What can hang from each mark
nafaviv: mezusi tuku
mezusi: nafaviv raru zeruk
raru: mezusi
zikiz: ratag
zeruk: mezusi sife
tuku: sife
ratag: sife zikiz
sife: ratag zikiz

Every row comes from one small tree of marks. Brackets hold a mark, then the marks that hang from it, in alphabetical order. Every link used is in the known rows. Which tree was each row made from?
In the rows, 128 means zero.
Known rows
(raru (mezusi (nafaviv tuku))): [160 162 109 115 128  98 115 134  77 125 104 159 121 114  77 111 161 106
  89 153 174 156]
(zeruk (mezusi (nafaviv tuku) raru) (sife ratag zikiz)): [146 143 124  99 109  93  94 126 113 116 101 169 102 161  72  78 165  91
 140 131 141 105]
(nafaviv mezusi (tuku (sife ratag zikiz))): [143 116 129 115 129  97 136 120  76 127  94 160  78 119  88  92 178 139
 129 124 145 120]
(ratag sife zikiz): [160 163 102 192  89 113  91 147  91 160 156 165  85 103  93 113 191 146
 166 120 185 125]
(mezusi raru (zeruk (sife (zikiz ratag)))): [184 143 142 147 118 106 125 114 129 137 139 132 107 142  83  46 168 107
 164 120 121 109]
(nafaviv (mezusi raru zeruk) (tuku (sife ratag zikiz))): [161 102 143 125 136 101 127 128  90 117  74 183  92 106  94  72 159  99
 120 134 137 118]
(raru (mezusi (nafaviv tuku) (zeruk (sife (ratag zikiz))))): [156 142 127 104 113 125  96 124 102 139 115 189 117 131  84  89 154  97
  89 151 180 117]
(nafaviv mezusi (tuku (sife zikiz))): [166 112 106 147 136  88 129 145  87 121 109 152  74 118  67  99 173 128
 128 138 161 126]
(raru (mezusi (nafaviv (tuku (sife ratag zikiz))) zeruk)): [158 149 135  96 135  85 125 122  71 109  75 178 115 124 116  95 142 104
  96 142 116 127]
(zeruk (mezusi (nafaviv tuku) raru) sife): [168 128 101 134 119 114  81 153 113 123 114 152  99 160  50  69 157  69
 125 161 184 124]
(raru (mezusi (nafaviv (tuku sife)) zeruk)): [178 134 112 132 149 107 112 144  72 116  87 160 111 124  96  86 139  81
  78 171 161 148]
(mezusi (nafaviv (tuku (sife (zikiz ratag)))) raru zeruk): [168 167 161 146 140  99 103 144 107  86  75 166  86 149 103  73 166  87
 127 123 127 134]
(nafaviv mezusi tuku): [166 116 116 132 132 109 138 138  88 147 109 144  93  95  56 100 181 128
 104 139 198 139]
(mezusi (nafaviv (tuku (sife ratag))) zeruk): [164 137 153 113 137 125 119 126  73 109  63 170  87 118 118  70 154  97
  93 130 158 139]
(mezusi nafaviv): [167 161 126 145 131 111 131 124  85 144 112 145  87 104  91  89 171 115
 105 112 162 152]
(nafaviv (mezusi raru (zeruk (sife ratag zikiz))) tuku): [174  97 142 105 117 106 129 128 114 134  96 178 102 121  66  57 165  97
 124 132 156 101]
(tuku (sife ratag zikiz)): [148 148 123 136 121  98 133  96  73 134 121 145  85 114 119  79 166 141
 160 109 109 118]
(nafaviv (mezusi raru) (tuku (sife (ratag zikiz)))): [131 115 124 158 128 131  81 128  93 134 108 196  73 119  87  84 177 107
 130 139 184 124]
(sife ratag zikiz): [148 160 132 115 112  91 149  89  82 145 123 148 106  91 109  96 175 154
 151  95 123 123]

Write each row's tree
[133 148 124 120 127  86  94 127  86  97  78 175  91 152 102  91 158  95
 138 133 121 120]	(zeruk (mezusi (nafaviv (tuku (sife ratag zikiz))) raru))
[180 162 158 122 121 105 104 141 134 101  94 164  98 159  74  60 171  86
 131 122 147 121]	(mezusi (nafaviv tuku) raru (zeruk (sife (zikiz ratag))))
[136 146 119 166 119 130 101 102  80 149 140 161  77 110 116  84 172 138
 152 119 155 126]	(tuku (sife (ratag zikiz)))
[168 134 132  77 122 119 121 117  87 136  95 163 127 135  91  68 149  90
  83 157 160 127]	(raru (mezusi (nafaviv tuku) (zeruk (sife ratag))))
[197 128 128 154 128 129 111 139 116 140 112 160  91 126  79  39 150  61
 108 134 163 133]	(mezusi nafaviv raru (zeruk sife))
[153 168 128 160 131  96 131 108  88 130 136 113  83 143 106  84 179 147
 170 112 112 128]	(tuku (sife (zikiz ratag)))
[161 170 137 117 146  86 120 132  88 109  89 144 111 152  99  99 157 109
 106 147 118 137]	(raru (mezusi (nafaviv (tuku (sife (zikiz ratag)))) zeruk))
[125 164 116 129 125 118  79 120  73 122 106 189  96 132 110 111 164 112
 107 147 163 138]	(raru (mezusi (nafaviv (tuku (sife (ratag zikiz))))))
[149 103 138 155 133 134  93 135  98 137  93 196  80 105  90  76 163  97
 112 145 182 119]	(nafaviv (mezusi raru zeruk) (tuku (sife (ratag zikiz))))
[167 120 146 149 147  99 125 141 107 116  89 150  87 138  80  72 171 105
 132 137 139 124]	(nafaviv (mezusi raru zeruk) (tuku (sife (zikiz ratag))))
[162 142 149 116 107 135  96 129 115 126 104 191  90 123  85  75 168 101
 100 124 195 115]	(mezusi (nafaviv tuku) (zeruk (sife (ratag zikiz))))
[167 124 132 152 105 139  97 110 119 156 142 178 101 108  95  49 163  96
 146 124 166 106]	(mezusi raru (zeruk (sife (ratag zikiz))))
[185 100 128 158 146 118 147 135  98 169 109 153 100  82  71  66 160  94
  99 137 166 134]	(nafaviv (mezusi raru zeruk))
[175  98 139  89 116 103 152 122 106 142 101 159 100 116  65  73 168 123
 112 128 162 101]	(nafaviv (mezusi (zeruk (sife ratag zikiz))) tuku)
[163 147 155 123 130 101 107 130  91  89  60 200  89 120 120  69 152  83
 116 118 124 128]	(mezusi (nafaviv (tuku (sife ratag zikiz))) raru zeruk)
[172 120  87 153 113  88 111 128 120 147 158 130 108 144  57  70 157 104
 175 143 132  99]	(zeruk (mezusi raru) (sife zikiz))
[161  94 142 116 143 125 142 123  73 141  79 154  88 107  94  71 162 117
  96 144 169 127]	(nafaviv (mezusi zeruk) (tuku (sife ratag)))
[196  82 115 140 137 126 156 134 106 180 133 125  90 113  53  53 162 107
 102 144 178 116]	(nafaviv (mezusi (zeruk sife)))
[155 130 103 157 140 109  81 154  89 105  94 154  88 151  79  82 154  72
 123 161 164 138]	(zeruk (mezusi (nafaviv (tuku sife)) raru))
[147 136 133 152 140  99 110 135 101 115 104 146  77 152  77  84 186 116
 150 133 142 128]	(nafaviv (mezusi raru) (tuku (sife (zikiz ratag))))
[199 122  97 128 121  86 144 118 103 158 153 133 131 117  73  75 143 113
 131 154 127 110]	(raru (mezusi (zeruk (sife zikiz))))
[146 140 118 144 100 136 102  99 105 164 161 156  88 119  89  71 179 133
 154 115 174 110]	(zeruk (sife (ratag zikiz)))
[160 149 100 137 141 107  98 141  68 113 102 156 103 137  93  95 152  94
  98 166 161 154]	(raru (mezusi (nafaviv (tuku sife))))
